What can hang from each mark
Q574: Q705
Q786: Q166
Q7: Q444 Q632 Q786
Q647: Q859
Q78: Q444
Q214: Q7 Q718
Q814: Q166 Q238
Q779: Q444
Q919: Q444
Q444: Q574 Q718 Q859
Q166: Q786 Q814
Q718: Q214 Q219 Q964 Q965
Q859: Q444 Q647

Every row comes from one small tree of marks. Brackets hold a mark, then the marks that hang from it, in the order of their numbers. Every link used is in the known rows. Which tree was each row made from?
(in the rows, 128 means zero)
Known rows
(Q78 (Q444 (Q574 Q705) Q718 Q859)): [118 129 128  82 143 153 130 139  94 127 124 145 144 127 151 145  95 107
  86 135 114 116 170 106 121 158 139 138 137 206 161 141 139 177 151 136
 114 121 110 156 105 132  66 127 131 208]
(Q214 (Q7 (Q444 Q574 Q859))): [144 120 135 122  99 152 143 160  87 127 156 138 119 146 135 141 104 132
 110 125 115 117 197  92 129 143 162 151 124 144 147 183 116 135 128 122
 104  90 112 116 104 118  72 156 106 120]
(Q647 (Q859 (Q444 (Q574 Q705) Q718))): [126 121 134  91 135 180 149 167  88 123 101 129 160 125 154 161 101 129
  74 110 122 121 153  92 136 119 143 154  99 205 150 144 133 184 151 112
 126 131 124 154 125 173 127 133 161 205]
(Q166 Q786 (Q814 Q238)): [111 151 146 120 122 148 162 136 105 147 154 163 123 124 124 141  28 152
 135 122 110 116 150  80 169 137 143 123 104 101 141 151 110 132 142 142
 104 151 150 106 117  71 111 132 141 136]
(Q78 (Q444 (Q859 Q647))): [126 128 138 153 160 168 137 136 107 139 147 127 129 122 144 134 136 115
  86 126 113 106 177 100 118 157 146 119 150 108 156 137 129 158 153 100
  94 132 126 118 120  91  77 133 144 195]
(Q444 Q574 (Q859 Q647)): [122 127 124 159 136 164 139 155  84 122 133 118 151 142 145 142 103 128
  59 127 113 108 201  94 126 156 151 121 123 122 161 137 123 127 166  97
 112 100 120 110 114 103  69 137 137 145]
(Q786 (Q166 Q814)): [125 125 162 106 153 147 166 139 113 135 135 137 114 114 128 115 110 116
 143 120 107 112 168 108 158 131 159 130 106 141 144 141 113 157 133 128
 120 122  97  97 120  55 120 137 136 134]
(Q166 Q786 Q814): [114 145 155 123 124 144 159 131 101 141 139 145 123 126 124 119  75 157
 137 120 105 116 152  98 177 132 141 130 106 108 143 162 110 129 138 141
 141 146 153 105 113  57 116 117 135 136]
(Q647 (Q859 (Q444 (Q718 Q964)))): [136 123 153 102 123 180 144 155  93 129 125 132 153 137 148 161 141 122
  68  96 120 113 131  85 154 124 132 140 117 197 140 142 133 203 136 105
 110 153 122 104 151 125 143 149 133 138]
(Q814 Q166 Q238): [116 134 112 120 123 146 154 142 128 110 155 169 115 119 126 170  87 141
  94 114 117 124 153  82 127 128 148 131 115 134 141 130 112 159 145 135
  30 137 117  95 127 159 118 135 140 137]
(Q214 Q7 (Q718 Q964)): [128 126 140 144 116 138 129 137  95 141 162 148 114 145 127 114 134 151
 172 119 114 103 152  97 162 129 153 128 121  92 142 147 128 148 134 118
 102  85 124 119 122  99 135 166 109  70]
(Q718 Q219 Q965): [141 115 161 141 138 134 130 129 112 135 166 151 139 125 165  91 126 150
 130 116 123 125 141  82 152 105 141 140 130 167 139 139  97 176 144 109
 119 120 113 100 128 144 128 140 141 139]
(Q214 Q7 (Q718 Q964 Q965)): [133 118 148 156 125 139 124 123 110 143 162 144 122 139 181 104 141 179
 189 120 112 105 153  92 176 139 152 125 124 113 137 153 126 158 135 127
 102  78 121 115 124  97 133 158 117  81]
(Q78 (Q444 (Q718 Q965))): [115 117 148 121 148 143 124 109 128 138 149 144 127 113 201 122 131 133
 112 121 118 114 128 101 137 126 139 125 140 200 142 142 124 198 151 145
 109 159 118 103 129 126 134 118 141 209]
(Q7 Q444): [148 118 143 130 106 146 126 140 126 133 144 156 117 121 129 135 128 118
  74 111 120 114 153  92 142  98 151 136 121 126 142 157 102 146 123 135
 107 129 124 111 124 121 137 135 116 121]
(Q214 (Q7 Q786) (Q718 Q965)): [106 135 137 161 200 143 144 119 144 139 159 131 116 121 185  92 135 184
 173 124 116 115 168  89 157 138 160 138 125  89 134 189 128 143 159 128
  86 102 122 113 104 118 124 142 139 137]
(Q78 (Q444 Q718 Q859)): [116 134 136  91 140 152 140 127 105 132 142 140 123 119 148 136 128 106
  86 126 118 113 159 104 118 153 133 126 157 174 145 142 130 186 138 125
  97 165 111 104 121 111  75 128 134 196]
(Q786 (Q166 (Q814 Q238))): [124 130 154 109 149 149 170 147 115 144 154 154 115 111 128 134  60 115
 144 122 110 112 167  89 152 136 159 128 103 133 143 131 113 154 138 131
  79 124  98  99 123  72 108 151 142 133]
(Q444 (Q574 Q705) Q718 (Q859 Q647)): [123 131 118 136 131 166 136 150  79 121 108 127 158 124 152 135 104 125
  74 134 115 109 200 100 134 148 145 122 128 207 158 137 134 136 181 102
 108 128 106 158 109 107  64 138 137 143]
(Q919 (Q444 Q574 (Q859 Q647))): [ 90 140 127 163 135 174 114 165  81 117 143 126 154 139 146 145 106 117
  14 126 112 110 196  97 131 162 147 122 154  99 168 140 131 133 167 107
 112  99 124 121 119 100  61 134 148 125]
(Q779 Q444): [118 132 149 117 114 142 133 144 123 136 142 160 132 128 147 139 129 118
 137 113 122 114 147  97 147 128 143 139  79 108 129 136 130 154 120 139
 111 147 137 109 125 130 124 115 125 106]
(Q7 (Q786 Q166)): [107 138 127 120 211 147 157 131 140 124 137 140 131 119 133 105 116 102
 115 115 122 121 168  93 133 120 147 143 109 136 149 181 119 165 149 132
  98 122  87 103 118 105 124 140 118 137]
(Q859 (Q444 Q574 (Q718 Q219))): [109 123 155 102 130 146 148 165  78 125 153 144 155 140 126 126  92 123
  64 125 124 125 154  86 127 109 141 146 122 213 140 132 113 194 157 107
 129 121 109 108 132 171 110 157 125 196]
(Q647 (Q859 (Q444 Q574 Q718))): [116 125 144 101 129 180 155 161  88 120 123 122 154 137 156 163 102 125
  47 106 124 120 150  86 124 124 140 145  97 183 146 144 131 187 151 110
 122 135 121 100 133 162 132 135 160 206]
(Q718 (Q214 Q7) Q219 Q964 Q965): [144 115 169 165 117 134 133 141 103 138 183 145 126 158 162  90 146 162
 198 110 115 132 145  73 177 128 141 138 133 215 146 158 117 201 145 131
 104  83 108 111 148 118 133 122 105  73]
(Q214 (Q7 Q786) Q718): [104 143 129 144 191 143 146 132 134 140 155 136 115 124 129 104 131 159
 159 122 123 111 170  97 140 132 162 136 120  67 141 184 131 136 159 118
  89 107 126 120 101 113 126 151 127 126]
(Q78 (Q444 Q574 Q718 (Q859 Q647))): [117 130 133 138 144 169 139 136  88 127 137 120 145 135 157 147 109 110
  52 133 116 106 187  99 108 159 146 115 143 182 160 138 138 167 177  99
 105 129 117 116 119 104  74 138 136 209]
(Q718 Q214): [119 126 136 137 121 136 137 140 124 129 139 147 124 130 131 125 126 125
 106 111 122 131 153  90 147 127 142 126 122 131 151 138 124 162 143 162
 105 122 124 102 134 121 130  77 124 136]
(Q444 (Q574 Q705) Q859): [126 127 118 102 130 148 131 155  91 123 117 145 149 134 136 138  90 128
 100 127 116 116 194  97 135 153 149 147 119 145 161 142 127 139 142 128
 120  96 119 151 101 132  58 127 132 147]
(Q779 (Q444 (Q859 Q647))): [125 140 143 150 125 170 138 154 100 133 139 132 146 125 162 141 137 119
 115 118 116 110 196  92 144 154 146 125 102 102 128 135 137 129 143 105
  91 145 129 116 122  96  69 124 132  99]
(Q7 (Q444 Q718) Q632 Q786): [147 128 143 114 172 150 132 130 139 131 140 128 118 114 138  88 139 102
   4 105 160 122 164  81 145  95 135 143 121 178 129 198 139 163 159 138
  67 150 108 116 117 121 134 136  97 114]
(Q574 Q705): [128 124 126 117 135 136 123 142 117 134 122 157 131 112 127 126 124 131
 133 120 116 116 151  98 148 114 148 143 114 146 151 138 118 148 138 137
 115 135 127 157 113 135 126 120 136 137]
(Q779 (Q444 (Q718 Q965) Q859)): [117 131 152  99 115 156 139 131 111 131 138 143 147 119 223 132 139 133
 128 120 120 119 173  91 156 163 130 127 107 185 113 147 139 167 128 142
  96 168 111  96 122 113  67 109 126 110]
(Q919 (Q444 (Q859 Q647))): [ 97 144 130 162 143 174 114 155  93 124 147 132 142 121 144 139 133 122
  36 120 115 109 188  91 138 152 142 121 170  96 156 139 125 137 157 107
  94 139 124 119 125  88  67 130 150 111]

Write each row's tree
[136 118 162 158 137 134 142 128 101 144 181 140 118 125 166  81 126 181
 193 123 123 120 155  90 154 113 152 134 127 119 129 150 104 159 148  96
 104  83 110 110 115 140 127 167 148 127] -> (Q214 Q7 (Q718 Q219 Q965))
[148 123 162 145 117 134 135 139  82 142 183 148 117 151 106  97 128 150
 183 115 123 109 146  89 163 115 151 133 126 118 139 144 115 165 137  84
 109  72 113 118 127 120 132 190 116  62] -> (Q214 Q7 (Q718 Q219 Q964))
[124 132 134 111 220 144 154 131 130 128 142 123 116 117 130  65 126  96
  74 110 157 125 175  87 142 106 133 145 108 130 148 189 142 169 156 133
  79 110  84 109 115 110 130 138 106 131] -> (Q7 Q632 (Q786 Q166))
[131 131 117 154 144 163 131 158  84 127 112 127 155 132 143 141 102 132
  88 130 111 110 201  97 134 150 150 130 120 143 164 138 126 123 173 100
 112  98 122 165 105 114  63 133 140 145] -> (Q444 (Q574 Q705) (Q859 Q647))
[ 95 124 133 151 146 167 144 162  86 127 127 129 159 128 151 136 104 133
  44 127 113 113 171  94 121 122 152 123 114 188 144 134 132 160 178 108
 117 135 125 117 131 127 115 141 132 201] -> (Q859 (Q444 Q574 Q718) Q647)
[120 125 141 159 125 137 142 137 124 134 161 141 109 129 183 102 142 170
 193 121 110 131 159  87 162 137 149 135 123 169 147 166 123 175 151 166
  97 121 120 103 127 121 132  85 132 141] -> (Q718 (Q214 Q7) Q965)
[110 136 139  86  99 154 141 150  90 122 134 143 148 140 167 149 102 108
  90 122 123 117 185  95 136 162 136 135  88 172 131 139 143 154 132 133
 115 135 113 102 116 126  62 120 117 114] -> (Q779 (Q444 Q574 Q718 Q859))
[147 127 143 170 100 174 147 142 105 123 132 122 132 116 154 134 142 107
  41 117 116 123 197  86 141 138 145 107 151 202 133 152 122 152 165 124
  77 140 105 110 135  85  82 101 114 111] -> (Q7 (Q444 (Q718 Q214) (Q859 Q647)))
[100 130 138 150 148 167 145 159 101 136 128 134 150 108 149 130 137 134
  67 126 116 112 159  97 130 117 147 121 131 183 137 131 126 165 174 107
  99 175 124 117 136 116 122 138 138 190] -> (Q859 (Q444 Q718) Q647)
[116 129 120 143 126 166 150 145  79 117 130 119 152 133 153 139 107 121
  50 131 117 108 198  95 126 153 138 114 128 183 152 135 130 138 176  96
 104 132 109 109 122 101  65 139 134 142] -> (Q444 Q574 Q718 (Q859 Q647))
[121 122 126 104 131 151 128 136  95 120 116 136 159 123 201 129 101 145
 100 133 120 122 185  94 147 155 137 133 128 228 148 148 128 158 153 144
 113 121 102 144 106 127  57 122 136 154] -> (Q444 (Q574 Q705) (Q718 Q965) Q859)
[ 99 117 140 167 149 169 137 150  97 127 129 124 170 124 207 128 113 157
  59 129 116 115 175  92 134 131 154 121 120 206 143 139 125 170 184 116
 115 126 124 110 135 129 117 134 140 211] -> (Q859 (Q444 Q574 (Q718 Q965)) Q647)
[101 123 133 164 150 166 140 172  93 128 133 135 158 137 140 143 103 141
  56 126 114 113 171  93 122 126 160 130 109 123 156 135 125 150 165 110
 119 104 137 120 129 129 117 138 136 204] -> (Q859 (Q444 Q574) Q647)
[125 124 129  98 153 151 128 145 100 132 125 149 132 132 141 146  92 115
  97 133 118 116 179 102 121 157 153 149 131 139 170 144 134 168 132 132
 119  90 124 158 103 133  62 126 133 210] -> (Q78 (Q444 (Q574 Q705) Q859))
[ 95 131 140 115 127 151 148 156 109 131 130 149 139 117 142 136 129 124
  76 117 118 135 155  93 139 127 138 127 133 197 136 137 131 192 149 168
  99 153 120 104 143 135 120  82 120 190] -> (Q859 (Q444 (Q718 Q214)))
[143 126 138 139 170 146 137 153 124 130 160 129 103 147 128  85 118 129
  60 115 156 120 180  80 138 108 156 166  99 137 147 219 143 146 157 131
  83  81 118 130 104 137 132 151  96 121] -> (Q214 (Q7 (Q444 Q574) Q632 Q786))
[115 140 128 165 123 164 158 152  84 127 146 117 125 126 150 114 148 140
 142 125 111 121 200  93 140 163 139 114 152 210 140 161 138 153 183 120
  73 155 106 114 125  85  78 105 135 128] -> (Q444 (Q718 (Q214 Q7)) (Q859 Q647))
[126 129 141 149 107 138 134 151 106 133 158 150 108 155 123 118 143 140
 177 112 114 120 150  88 167 138 146 135 122 168 154 161 135 179 139 154
  97 105 122 116 140  96 139 106  97  76] -> (Q718 (Q214 Q7) Q964)
[114 132 126 157 119 167 153 148  84 115 126 113 148 140 155 136 107 118
  52 125 112 122 203  91 133 159 139 108 129 197 154 135 139 152 185 126
  99 112 106 104 126  98  71  94 127 143] -> (Q444 Q574 (Q718 Q214) (Q859 Q647))
[123 122 141 115 137 178 151 170  92 125 128 126 150 143 146 164  99 136
  59 105 123 120 155  86 126 126 148 155  92 118 154 144 128 175 135 109
 128 104 135 103 130 166 132 132 160 207] -> (Q647 (Q859 (Q444 Q574)))
[148 112 172 160 116 137 121 128 113 131 165 147 143 157 163  96 140 139
 132 105 119 132 136  73 181 123 134 129 133 194 148 133 113 203 137 138
 112  82 108 105 155 120 133 106 102  84] -> (Q718 Q214 Q219 Q964 Q965)
[119 136 129 159 125 164 150 138  96 122 129 116 142 120 152 121 137 117
  72 121 121 122 191  93 141 154 133 105 151 192 142 135 135 153 173 126
  83 150 107 107 132  86  77  90 130 131] -> (Q444 (Q718 Q214) (Q859 Q647))
[100 137 153 114 121 144 114 146  94 120 168 152 141 124 121 112 120 110
  53 114 128 121 134  90 143 107 127 133 162 193 141 137 107 189 152 111
 115 157 105 112 135 139 121 146 143 107] -> (Q919 (Q444 (Q718 Q219)))
[137 126 173 121 127 175 162 163  91 123 145 124 149 129 134 136 131 121
  73  95 129 140 138  74 142 109 130 141 126 217 137 140 123 217 150 104
 105 138 105  99 153 172 136 106 158 181] -> (Q647 (Q859 (Q444 (Q718 Q214 Q219))))
[134 134 149  97 126 146 143 141  79 127 156 138 137 122 127 111 119 115
  88 119 122 122 165  88 136 132 126 133 155 208 132 140 107 174 143  90
 103 155  91 101 123 129  68 150 131 127] -> (Q444 (Q718 Q219) Q859)
[119 116 167 167 160 167 142 148  98 136 155 131 165 111 187 100 140 154
  87 122 122 120 156  81 144 107 141 125 140 226 127 135 109 190 178  84
 101 153 110 113 144 137 121 150 149 189] -> (Q859 (Q444 (Q718 Q219 Q965)) Q647)
[ 95 119 139 113 139 152 137 148 104 126 132 142 156 128 203 134 103 154
  71 127 118 124 158  94 136 131 145 135 116 207 142 141 125 186 151 148
 121 129 118 102 132 148 113 123 133 214] -> (Q859 (Q444 Q574 (Q718 Q965)))
[131 114 146 158 116 138 121 123 126 131 142 147 133 146 184 117 141 143
 125 109 116 126 144  85 179 138 138 123 124 169 153 136 127 185 137 171
 103  99 124  99 147  98 136  84 101  91] -> (Q718 Q214 Q964 Q965)
[137 138 156 145 205 134 148 135 112 142 184 125 109 130 110  46 134 150
 117 115 163 121 167  80 146 102 145 151 117  88 132 190 141 159 169  88
  71  80 109 121 107 145 125 172 129 111] -> (Q214 (Q7 Q632 Q786) (Q718 Q219))
[132 123 161 106 144 138 135 124 108 138 168 152 124 123 120 114 121 106
 105 121 123 118 122  98 121 104 134 132 142 208 144 135 112 207 147 104
 114 150 108 110 131 144 135 148 136 189] -> (Q78 (Q444 (Q718 Q219)))
[150 113 167 145 127 138 118 126 107 136 169 149 150 149 164 100 134 142
 132 109 120 117 133  79 174 113 133 135 130 181 144 134 105 187 135 109
 118 100 111 105 143 123 131 152 114  82] -> (Q718 Q219 Q964 Q965)
[141 123 154 162 144 163 144 128  85 128 156 117 152 117 187  96 138 146
  92 123 123 117 185  81 148 135 131 117 154 227 132 137 108 166 178  74
  93 150  92 101 130 111  71 150 147 135] -> (Q444 (Q718 Q219 Q965) (Q859 Q647))
[165 118 168 155 103 140 138 144  96 140 182 144 106 124 110 103 126 142
 144 116 124 114 159  88 146  90 163 141 123 108 123 165  96 144 129  87
 101  77 110 123 116 140 136 184 122  95] -> (Q214 (Q7 Q444) (Q718 Q219))
[142 130 177 110  93 144 126 139  96 134 163 159 150 148 136 122 134 101
 137 105 122 115 130  84 171 114 128 135  91 213 121 131 126 193 129 105
 113 143 110 112 146 125 128 152  97  40] -> (Q779 (Q444 (Q718 Q219 Q964)))
[126 122 148 110 115 137 139 142  85 121 154 143 146 142 118 115  89 117
  81 121 128 120 147  91 131 105 137 136 115 213 148 136 108 175 159 103
 130 121 101 104 126 154 122 152 130 141] -> (Q444 Q574 (Q718 Q219))
[131 130 142 147 129 163 148 150  66 118 151 118 162 139 134 116 101 116
  58 127 122 114 191  87 125 136 138 122 135 211 148 132 112 153 181  64
 112 117  96 108 124 123  66 163 138 136] -> (Q444 Q574 (Q718 Q219) (Q859 Q647))
[132 133 163 108 133 148 147 133  93 130 166 139 124 133 129 120 126  97
  90 121 123 135 159  85 125 146 127 125 168 214 146 137 125 212 146 124
  92 131  96 102 135 132  75 102 127 186] -> (Q78 (Q444 (Q718 Q214 Q219) Q859))
[119 115 148 114 139 182 149 148  95 123 125 118 165 131 212 153 107 155
  63 107 119 122 150  86 141 127 140 144 101 202 143 150 128 198 154 120
 123 128 118  92 135 163 131 128 165 215] -> (Q647 (Q859 (Q444 Q574 (Q718 Q965))))
[105 125 127 140 146 166 135 170  89 129 105 136 166 119 148 138 105 132
  71 133 115 114 175  99 132 120 155 132 113 211 150 133 135 159 184 114
 115 130 128 171 120 137 111 137 141 200] -> (Q859 (Q444 (Q574 Q705) Q718) Q647)
[142 114 163 155 138 136 133 119 110 139 164 144 140 120 166  90 119 160
 126 115 124 121 150  88 155 108 145 124 124 105 131 125 100 159 139  99
 114  82 114 101 125 144 128 151 148 132] -> (Q214 (Q718 Q219 Q965))
[124 131 138  95 113 153 129 160  92 127 116 152 154 139 157 157 100 119
 130 126 122 118 191  94 143 162 149 152  79 129 143 141 141 137 126 138
 120  98 128 157 103 140  55 116 126 115] -> (Q779 (Q444 (Q574 Q705) Q859))
[123 121 153 114 144 182 150 144 109 128 127 122 155 114 211 145 138 154
  84 102 123 123 142  86 147 120 133 141 118 197 130 148 123 200 144 117
 107 168 119  93 141 151 138 127 168 202] -> (Q647 (Q859 (Q444 (Q718 Q965))))
